Each row was made from one small tree. The marks that hang from a mark follow it in brackets, in alphabetical order. Every link used is in the known rows. Write each row's tree.
In the rows, zero is written as 128.
Known rows
Y{E{R{G X{P}}}}: [ 46 172 167 126 125 147 162 137 134 157 123 123 145 140 191  59 116  72
 148 179 147 101 114]
E{R{X}}: [ 80 161 151 130 125 141 152 152 151 154 111 125 139 123 173  72 124  81
 153 149 163 102 121]
X{R Y}: [ 83 178 144 113 152 169 124 149 144 132 105 107  88 137 137  94 126 108
 161 146 163 126 116]
X{P R{G} Y}: [ 68 184 164 115 151 176 129 143 132 149 120  95  98 149 154  93 122 109
 177 168 158 117 111]
P{G J X{Y{E}}}: [ 69 182 125 137 144 155 160 154 142 112  79 145 101 144 166  81 120 117
 180 137 125 143 147]
Y{E X{P R}}: [ 43 157 148 112 155 156 140 138 132 133 103 117 102 144 157  84 112  96
 133 162 151 110 101]
R{G{P} X}: [ 72 140 157 131 125 120 143 139 119 154 108 113 136 133 180  65 123  70
 169 167 172  99 128]
G{P R{E{Y}}}: [ 82 148 155 133 156 151 121 115 116 136 100 108 108 123 134  77 129  79
 182 140 187  89 119]
P{G J{R}}: [ 85 151 126 140 120 154 164 147 132 107  83 115  79 141 172  92 124 108
 183 130 155 112 119]
X{P{J} R{E G} Y}: [ 56 195 176 112 155 162 143 130 123 136 124  89  88 151 168  88 116 114
 175 167 146 128 111]
Y{E{R} X{P}}: [ 45 152 143 124 139 161 156 144 146 147 110 133 118 135 165  69 115  89
 133 160 152 101 100]
P{X{R Y}}: [ 81 188 147 124 149 169 130 152 148 140 100 118 101 141 135  97 119 115
 175 142 146 127 138]
J{P{G{R} X{Y}}}: [ 82 180 145 122 160 176 125 150 126 149  88 120 112 139 161  81 120 107
 207 117 142 108 147]
G{P{J} R{E{Y{X}}}}: [ 60 149 153 105 154 133 140 123 130 134  95 120 102 118 156  66 118  99
 160 138 163  97 102]
E{R{G} Y{X}}: [ 76 152 146 108  96 133 149 133 165 159 111 133 133 121 173  71 123  78
 148 163 142  99 100]
X{Y}: [ 85 161 133 128 147 162 135 158 140 131  99 116  97 131 143  85 130  98
 165 140 162 125 121]
E{Y}: [ 92 146 124 140 130 146 137 149 145 135  94 121 119 122 144  89 128  80
 170 139 160 101 119]
G{P{X} R{E}}: [ 77 152 162 147 159 150 133 122 110 132 103 115 111 135 139  82 121  91
 195 139 181  97 150]
J{P{G}}: [ 91 138 124 143 136 147 136 145 119 142  91 113 119 141 176  91 123  79
 190 128 158  97 131]
X{R{E G{P{J}}} Y}: [ 65 180 169 106 149 144 136 118 122 133 117  97  82 148 161  81 120 111
 175 166 163 129 113]
J{P{G{R}}}: [ 88 153 136 126 153 161 129 140 118 133  96 111 112 134 172  85 126  86
 196 120 167  91 129]
G{P{J} R{E{Y} X}}: [ 63 167 166 117 158 131 142 127 122 144  96 112 122 116 165  59 119  90
 169 141 165  94 115]

Which tree is each row?
[ 76 157 149 113 140 135 146 124 136 115  84 123 106 120 173  78 124  96
 171 131 146 112 114] : P{G{R{E{Y{X}}}} J}
[ 50 169 155 135 142 159 159 147 138 157 113 126 138 135 175  64 116  81
 143 161 155  98 113] : Y{E{R{X{P}}}}
[ 47 165 175 107 139 134 154 124 124 135 120  98 101 147 185  86 109 102
 157 172 142 115 105] : Y{X{P{J} R{E G}}}
[ 73 148 157 110 142 139 130 122 132 127  95 116 113 117 150  72 124  77
 153 142 156 104 109] : G{R{E{Y{X}}}}
[ 60 166 152 147 137 159 160 141 133 153 104 128 138 140 185  72 120  83
 159 159 157 101 124] : Y{E{R{X{P{G}}}}}
[ 49 162 136 127 134 155 173 146 150 133 100 139 109 140 189  76 115 111
 151 151 142 109 107] : Y{E{R} X{P{G J}}}
[ 51 177 174 115 131 168 150 150 118 161 104  95 106 146 175  62 115  90
 163 167 141 113 104] : J{R{G X{P Y}}}
[ 73 170 158 109 144 159 122 130 130 146 114 103  92 146 147  86 125 105
 175 167 175 116 114] : X{R{G{P}} Y}
[ 57 202 147 111 120 153 169 146 162 130 113 147 112 142 175  66 116 113
 162 158 119 135 130] : P{J X{Y{E{R{G}}}}}
[ 73 159 140 119 108 143 166 142 132 110 104 111  84 140 177  78 120  98
 168 150 144 111 109] : P{J{R{G}}}
[ 60 169 172 137 162 157 139 146 111 160 105  96 123 137 162  70 119  82
 162 158 155 120 122] : R{E X{P Y}}
[ 53 153 145 125 148 157 142 132 127 131  93 119 103 151 166  91 115  97
 151 160 154 113 110] : Y{E X{P{G} R}}
[ 78 167 139 133 131 176 138 147 120 154  76 113  97 153 163  80 112 100
 196 124 127 110 133] : J{P{G X{Y}} R}
[ 64 165 146 124 127 139 158 142 147 139 107 136 135 129 175  60 121  73
 133 158 153 111 118] : Y{E{R{X}}}
[ 84 138 130 138 124 160 142 139 112 137  85 104  94 148 175  86 118  82
 185 126 151  93 117] : J{P{G} R}
[ 59 157 183 116 126 141 141 116 101 153 101  93 102 148 171  51 117  73
 159 171 160 118 112] : J{R{E G{P} X{Y}}}
[ 50 179 136 130 150 187 162 151 124 115  83 114  68 155 166  76 117 120
 169 143 139 126 106] : X{P{G J{R}} Y{E}}
[ 64 193 157 130 149 171 164 166 151 167 106 119 121 133 188  74 120 122
 178 145 148 114 117] : E{R{X{P{G J} Y}}}
[ 45 198 151 110 138 173 165 149 150 138 124 125 102 144 178  65 118 112
 158 167 137 123 102] : X{P{J} Y{E{R{G}}}}
[ 85 166 133 139 143 163 133 155 129 158  84 123 119 146 165  86 117  98
 201 125 133 115 148] : J{P{G X{Y}}}
[ 76 133 143 127 126 125 138 127 134 138  91 118 121 124 154  78 121  68
 146 148 147 111 111] : R{E{Y{X}}}
